Known rows, with every step that occurs
fusomif/fevem/ruzuz: [-0.29  0.40  5.56 -4.67 -1.57  3.19 -2.89  2.81  0.90  1.09  2.90  3.32
 -1.54  1.93  2.88  2.87 -0.75  4.17  1.99  3.28 -1.83 -4.40  0.30 -1.06
 -1.01  0.29 -2.79 -1.46]
mato/ruzuz/mitu/vabako: [ 2.73  4.46  0.68  1.75 -2.85  1.32  0.38 -1.24 -2.63 -4.32 -2.72 -1.95
 -1.35 -4.08  0.16 -2.01  0.15  1.28  2.11  3.35  0.21 -0.09  0.94  3.42
 -1.07 -0.60  1.17  1.69]
bufek/ruzuz/fevem/fusomif: [ 1.34  0.15  6.92 -3.85 -2.05  0.33 -2.75  3.66 -3.74 -0.70  2.35 -3.52
 -2.16 -2.84  3.13  0.61 -1.01 -0.04  2.70  2.01 -0.57 -1.04  2.06  1.69
 -3.08 -1.39  3.18 -2.64]
rine/ruzuz/sovut/roka: [ 3.34  2.42  3.30 -0.21  0.47  1.13 -1.00  1.41 -1.78 -3.13 -1.51  1.82
 -0.54 -4.19  1.17 -1.37 -0.18 -2.99  4.10 -1.45 -0.88 -2.69  0.68 -6.32
 -1.28  3.94  3.91  0.54]
vabako/mitu/ruzuz: [-2.48  1.87  6.60 -4.38 -2.62 -0.70  0.70  4.88  1.49 -1.25  0.24 -6.10
 -1.90 -3.15  4.06  2.18 -2.56 -3.32  0.19  2.89  2.79 -5.75 -0.11 -2.98
  1.19  3.43 -0.49  0.76]
migog/bufek: [-4.47  1.12 -1.34  0.31 -1.30  1.75  0.70 -0.12  6.32  3.35  4.29  0.95
 -2.69 -2.46  1.64  2.17 -1.80  2.03  1.31 -0.06  2.98  0.62  4.86  1.61
  1.01 -5.29 -1.42  2.43]
ruzuz/fevem: [-0.27  0.40  3.44 -2.16 -0.61  3.73 -1.22  3.92 -3.23 -0.63  5.23  2.88
  3.75  4.12 -2.95  1.48  1.13  2.82  4.21 -0.42 -1.62 -1.89 -0.31  1.68
  0.34 -3.92 -1.10  0.84]
fuligi/fusomif/fevem/ruzuz: [-0.26 -0.67  5.45 -6.44 -0.20  1.86 -1.05  0.17  0.37 -0.50  2.84 -0.08
 -3.66 -2.13  3.73  2.00 -0.85  1.72  2.91  0.73 -1.06 -3.94  1.18  0.30
 -2.53 -0.84 -2.17 -0.97]
sovut/roka/bufek/sulen: [-6.93 -0.50 -4.64  4.41  2.54  0.36  0.12 -0.16  7.17  3.84  3.36  2.34
 -7.49 -5.02 -4.78 -1.95  3.10  2.22  4.63  3.66 -1.71  4.69  5.33 -1.57
 -0.03 -1.49  2.48  2.16]
vabako/mitu/ruzuz/sovut/roka: [ 0.05  2.50  3.84  0.39  0.98  1.80 -0.68  1.67 -1.39 -3.43 -0.95  0.15
 -1.56 -4.26  0.00  1.25 -2.25 -1.90  3.37 -1.99  0.75 -2.74  2.18 -5.46
 -0.69  4.98  2.65  0.31]
mato/ruzuz: [-1.81  5.91  4.44 -5.89 -3.19  0.28  1.26  4.73 -0.11 -1.94  0.06 -4.04
  0.82 -3.64  4.61 -0.60  0.29  0.92  1.81  3.28  1.15 -5.19  0.08 -1.79
  0.06  0.96  2.09 -0.20]
vabako/bufek: [-6.63 -2.00 -1.66 -2.55  1.56 -1.17  1.14  3.42  8.48  3.01  1.68 -3.24
 -2.74  0.57  6.69  3.15 -2.64  1.51  2.39 -1.90  3.47  1.02  3.59 -2.02
  0.62 -1.36 -0.78  1.39]
roka/bufek/sulen: [-7.30 -1.22 -4.00  1.06  1.68  0.29 -0.66  0.91  7.71  4.91  3.46  0.10
 -6.97 -4.16 -2.18 -0.69  3.49  1.71  2.72  3.30 -1.36  4.29  3.85  0.27
  1.40 -3.43  0.59  2.73]
fuligi/fusomif/fevem: [-2.50  0.76  4.10 -5.41  0.16  1.71  1.27  1.00  0.21 -3.16  4.28 -2.28
 -1.39 -1.16  0.08  0.45  1.12  0.58  4.93 -1.24  0.07 -2.83  0.07  2.00
  0.44 -0.97 -3.60  1.69]
bufek/ruzuz/mitu: [ 0.67  4.92  7.71 -2.85 -1.73  2.15 -4.21  4.11  2.08 -2.31  1.27 -6.02
  0.00 -3.56  2.24  2.17  0.26 -2.86  2.50  2.60 -2.53 -5.07 -1.08  1.83
  0.94  3.55  0.59  1.63]
fuligi/fusomif/fevem/ruzuz/bufek: [-1.59 -0.41  5.14 -4.14  3.38  0.22  2.05 -2.08 -0.13  0.26  2.06 -1.39
 -0.63 -1.41  5.54  0.49 -1.83 -0.36  4.99 -2.62  1.38 -0.55  2.05  1.01
 -2.59 -1.02 -1.29 -2.13]
sovut/roka: [-1.61  2.23  1.24  0.86 -0.23  1.53  1.16  1.46  1.95  0.35  2.13  2.51
 -2.88 -3.16 -1.90 -1.03 -0.04  0.46  5.65  2.09  0.64 -1.12  4.64 -3.77
 -1.85 -0.27  2.42  2.23]
migog/bufek/ruzuz: [-4.29  4.53  3.40 -3.30 -2.83 -1.02 -0.03  5.13  5.09  1.17  0.87 -0.99
 -0.53 -4.20  4.43  0.32 -0.27 -1.47 -0.55  4.75 -0.15 -3.27  0.34 -0.78
  1.22  0.08  2.41  1.66]
fusomif/fevem: [-2.67  2.11  3.92 -3.27 -1.36  3.25 -1.39  4.43  0.69 -0.85  4.47  2.00
  1.54  3.85 -1.29  1.74  1.47  3.69  3.99  2.06 -0.91 -3.53 -1.13  0.42
  2.27  0.39 -4.31  1.11]
fuligi/fusomif/fevem/ruzuz/mitu/vabako/bufek: [-1.84 -2.88 -2.63  1.23  2.78 -0.72  0.54 -2.85  4.43 -1.97 -0.57 -2.66
 -5.29 -0.91  4.52  1.59 -3.81  2.78  2.86 -2.46  1.25  3.20  3.54  3.28
 -1.88  0.18 -1.78 -0.33]
migog/bufek/ruzuz/rine: [-5.51  4.63  5.93 -5.78 -2.51  0.88  4.50  3.84  2.11  0.83 -0.84 -2.71
  0.24 -4.26  0.23 -0.68 -1.92 -0.18 -1.19 -1.69  0.69 -0.92  3.19  0.04
  3.17 -3.32  2.55  0.88]
mato/ruzuz/bufek: [-2.83  4.95  4.41 -3.59  0.96 -1.25  4.01  1.57 -0.42 -0.80 -0.30 -4.82
  2.98 -2.50  6.35 -1.42 -0.96 -1.02  4.22 -0.40  3.19 -1.39  0.87 -0.23
 -0.46  0.41  1.97 -1.52]
mitu/ruzuz/fevem/fusomif: [ 1.24  0.25  6.83 -2.15 -1.05  1.56 -1.25  0.34 -4.47 -1.75  2.59 -3.85
 -3.17 -2.01  2.26  1.29 -3.75 -1.17  3.53  0.86  1.58 -0.77  3.29  1.76
 -3.57 -1.21  0.10 -2.62]
fusomif/fevem/ruzuz/mitu/vabako/bufek/sulen: [-4.86 -2.28 -2.65  3.35  1.95 -0.33 -3.87  1.82  5.63 -0.41  1.32  0.28
 -5.36  0.67 -0.42 -0.93  0.15  3.68  0.34  2.95 -2.20  4.68  2.71  1.40
  1.99  0.92  0.84 -1.33]

Rows
[ 2.32  3.67  2.03  1.23 -2.94  0.62 -0.60  0.80 -1.46 -3.25 -3.00 -0.94
 -1.92 -4.15  0.53 -1.97  1.32 -1.40  1.00  4.97 -1.61 -0.34 -0.33  2.96
 -0.79 -0.68  2.00  3.21]
bufek/ruzuz/mitu/vabako
[ 3.69  0.98  1.41  2.71 -1.82  3.00 -2.28 -2.40 -2.09 -2.27 -0.68  2.90
 -3.04 -0.73 -0.99  0.29 -0.33  3.21  2.04  3.35 -1.78  0.18  1.19  3.99
 -1.79 -1.25 -1.72  0.86]
fusomif/fevem/ruzuz/mitu/vabako
[-0.37 -0.01 -2.96  2.92  3.29  0.93  2.10 -3.38  4.02  1.99 -0.46  2.53
 -3.92 -4.82  0.15  1.17 -0.40  0.82  5.98 -2.06 -0.49  1.23  2.57 -3.40
 -2.26  2.28  0.43  1.99]
rine/ruzuz/sovut/roka/bufek
[-1.72 -0.43 -3.08  3.64  4.09  3.76  0.63 -4.14  3.97  3.05  1.68  6.54
 -4.30 -1.83 -1.92  3.62 -1.31  5.93  6.25 -2.28 -1.82  1.37  3.32 -1.69
 -3.07  2.13 -1.88  0.28]
fusomif/fevem/ruzuz/sovut/roka/bufek
[-2.88  0.03 -4.82  3.67  3.98  2.75  2.07 -3.91  4.69  3.42  1.09  4.16
 -4.96 -4.07 -1.88  2.41 -0.37  3.41  6.49 -3.22  0.14  2.90  4.50 -1.80
 -2.57 -0.36 -0.39  2.93]
ruzuz/sovut/roka/bufek
[-3.97  2.35  8.81 -6.54 -2.23  1.11  4.72  3.53 -0.66 -1.27 -1.38 -6.77
 -0.91 -3.25 -0.35  1.06 -3.72 -1.75 -0.40 -3.35  2.74 -2.90  3.01 -1.61
  3.21 -0.43  0.18  0.06]
vabako/mitu/ruzuz/rine
[-2.28  0.56  6.56 -7.41 -1.77  3.15  2.92  1.22 -0.42  2.42 -0.55 -0.96
 -2.57 -3.24  0.92  0.97 -2.62  1.86  0.12 -3.08  0.86 -0.86  5.34 -0.79
  0.26 -5.69  0.94 -0.49]
fevem/ruzuz/rine
[ 0.16  4.19  3.56 -1.01  0.43  1.71 -1.30  3.46 -1.45 -2.59 -1.59  2.67
 -0.37 -4.67  0.51 -0.85  0.47 -1.65  3.48 -0.19 -1.61 -2.58  0.98 -5.15
 -1.13  3.60  5.03  1.49]
bufek/ruzuz/sovut/roka
[-4.75 -1.85 -3.08  2.58  5.09  1.36 -1.22 -3.11  4.22  0.79  2.80  2.61
 -7.93 -5.85 -3.85 -0.96  1.97  2.73  4.55 -0.71 -3.58  4.01  4.24 -0.66
 -1.23  0.69  1.64 -0.36]
fuligi/fusomif/fevem/ruzuz/sovut/roka/bufek/sulen
[-3.35  1.76  6.22 -2.25  1.58 -1.85  3.44  1.72  1.17 -0.39 -0.16 -6.39
  0.81 -2.23  5.90  1.07 -3.18 -4.26  2.83 -0.99  4.39 -1.97  0.98 -1.42
  0.55  2.44 -0.21 -0.73]
vabako/mitu/ruzuz/bufek
[ 0.76  1.33  5.83 -3.23  0.94 -2.90  2.82  1.59  0.64 -0.01 -0.91 -4.41
  2.23 -2.07  7.36 -2.23 -0.42 -5.90  3.78 -0.12  2.20 -1.77 -0.82 -2.12
 -0.27  0.76  1.40 -0.51]
rine/ruzuz/bufek
[-0.36 -1.55 -2.23  2.30  0.74 -2.55  0.70  0.05  5.09 -1.28 -2.35 -3.77
 -3.18 -0.82  5.87  0.38 -2.97 -0.49  1.65 -0.40  1.92  2.28  1.68  0.44
 -0.04  1.34 -0.02  0.91]
rine/ruzuz/mitu/vabako/bufek
[ 4.58 -1.54  6.80 -2.91 -1.85 -0.07 -2.62  1.84 -4.12 -1.43  2.43 -4.42
 -2.19 -2.49  3.92 -0.12 -1.83 -1.61  3.43  0.51  0.14 -1.08  1.96  0.75
 -3.25 -1.15  1.89 -3.26]
rine/ruzuz/fevem/fusomif
[-1.97 -2.00 -2.43  2.90  1.62  0.29 -0.70 -0.59  5.06 -0.43 -0.31  0.01
 -3.59  2.17  3.69  2.65 -3.71  4.70  2.04 -0.37  0.68  2.55  2.44  2.05
 -0.48  1.18 -2.27 -0.54]
fusomif/fevem/ruzuz/mitu/vabako/bufek
[-2.92  1.42 -2.90  3.65  3.89  2.35  2.99 -4.49  3.83  1.92 -0.38  3.29
 -4.70 -4.52 -0.85  2.52 -2.00  1.20  6.13 -1.65  0.48  1.31  3.46 -2.55
 -2.61  2.64 -0.86  2.36]
mitu/ruzuz/sovut/roka/bufek
[-1.45 -0.25  4.35 -2.91  1.94  0.31  1.22 -0.71  1.38  3.49  1.02 -0.85
 -0.95 -2.05  6.99  0.73 -1.93 -1.07  3.55 -0.79  2.30 -0.10  3.50 -0.59
 -2.74 -2.66  0.60 -1.25]
fevem/ruzuz/bufek
[-1.60  0.32  5.16 -2.38  2.12  1.27  0.53 -0.06  0.48  1.60  2.32  1.13
  1.13  1.68  4.65  1.43 -1.66  1.64  4.21 -0.33  0.91 -1.10  1.15  0.25
 -1.45 -0.18 -1.76 -2.41]
fusomif/fevem/ruzuz/bufek
[ 3.80  0.43  0.47  2.30 -2.20  2.39 -1.61 -2.94 -1.24 -1.05 -1.93  1.44
 -4.54 -3.51  1.00 -0.16 -0.75  1.32  1.41  3.09 -0.70  1.08  3.17  3.50
 -2.70 -3.35  0.25  1.86]
fevem/ruzuz/mitu/vabako
[-0.04  2.93  6.76 -2.40 -0.57  2.88  0.08  3.14 -4.49 -3.16  2.86  1.40
  4.08  3.95 -1.79  1.31 -0.93 -0.79  3.38  1.81 -0.87 -4.35 -1.75 -0.02
  0.01  0.41 -1.77 -0.01]
mitu/ruzuz/fevem
[-3.09 -1.90 -3.97  3.06  1.42 -0.67  0.71 -0.74  5.79  0.03 -0.94 -2.53
 -3.91 -0.37  3.97  1.62 -3.03  1.97  2.45 -1.25  2.47  4.11  3.87  2.07
  0.02 -1.33 -0.69  1.84]
ruzuz/mitu/vabako/bufek
[-5.86 -1.94 -4.32  3.66  1.62 -1.42 -2.18  1.95  6.46 -0.02  0.79 -2.18
 -6.06 -1.91 -0.11 -1.76  0.82  0.82  0.53  1.90 -0.34  6.16  4.12  1.55
  2.32 -1.63  2.52  1.13]
ruzuz/mitu/vabako/bufek/sulen
[-1.89  2.15  1.41 -3.58  1.41  1.58 -1.33  2.19  1.49  0.84 -2.15 -0.07
 -0.66 -4.35  4.27  2.73  0.89 -1.04  1.19 -1.78 -1.54 -1.36 -1.76 -1.38
 -0.02  1.28  1.44  2.43]
roka/bufek/ruzuz/sovut
[ 1.15  3.28 -1.83  5.82 -0.51  0.13  1.23 -2.67  1.01 -1.87 -2.93  1.64
 -4.23 -5.45 -2.18 -2.03  0.56  0.61  3.67  4.60 -2.14  1.97  1.86  1.95
 -2.53  1.14  2.07  2.88]
sovut/roka/bufek/ruzuz/mitu/vabako
[-4.83 -3.08 -2.58  1.99  3.13 -1.32 -2.38 -0.44  5.13 -1.94  1.04 -2.51
 -7.26 -2.70  0.56 -1.60 -0.08  1.52  1.27  0.82 -1.70  5.11  3.67  2.39
  0.60 -0.03  1.31 -1.15]
fuligi/fusomif/fevem/ruzuz/mitu/vabako/bufek/sulen
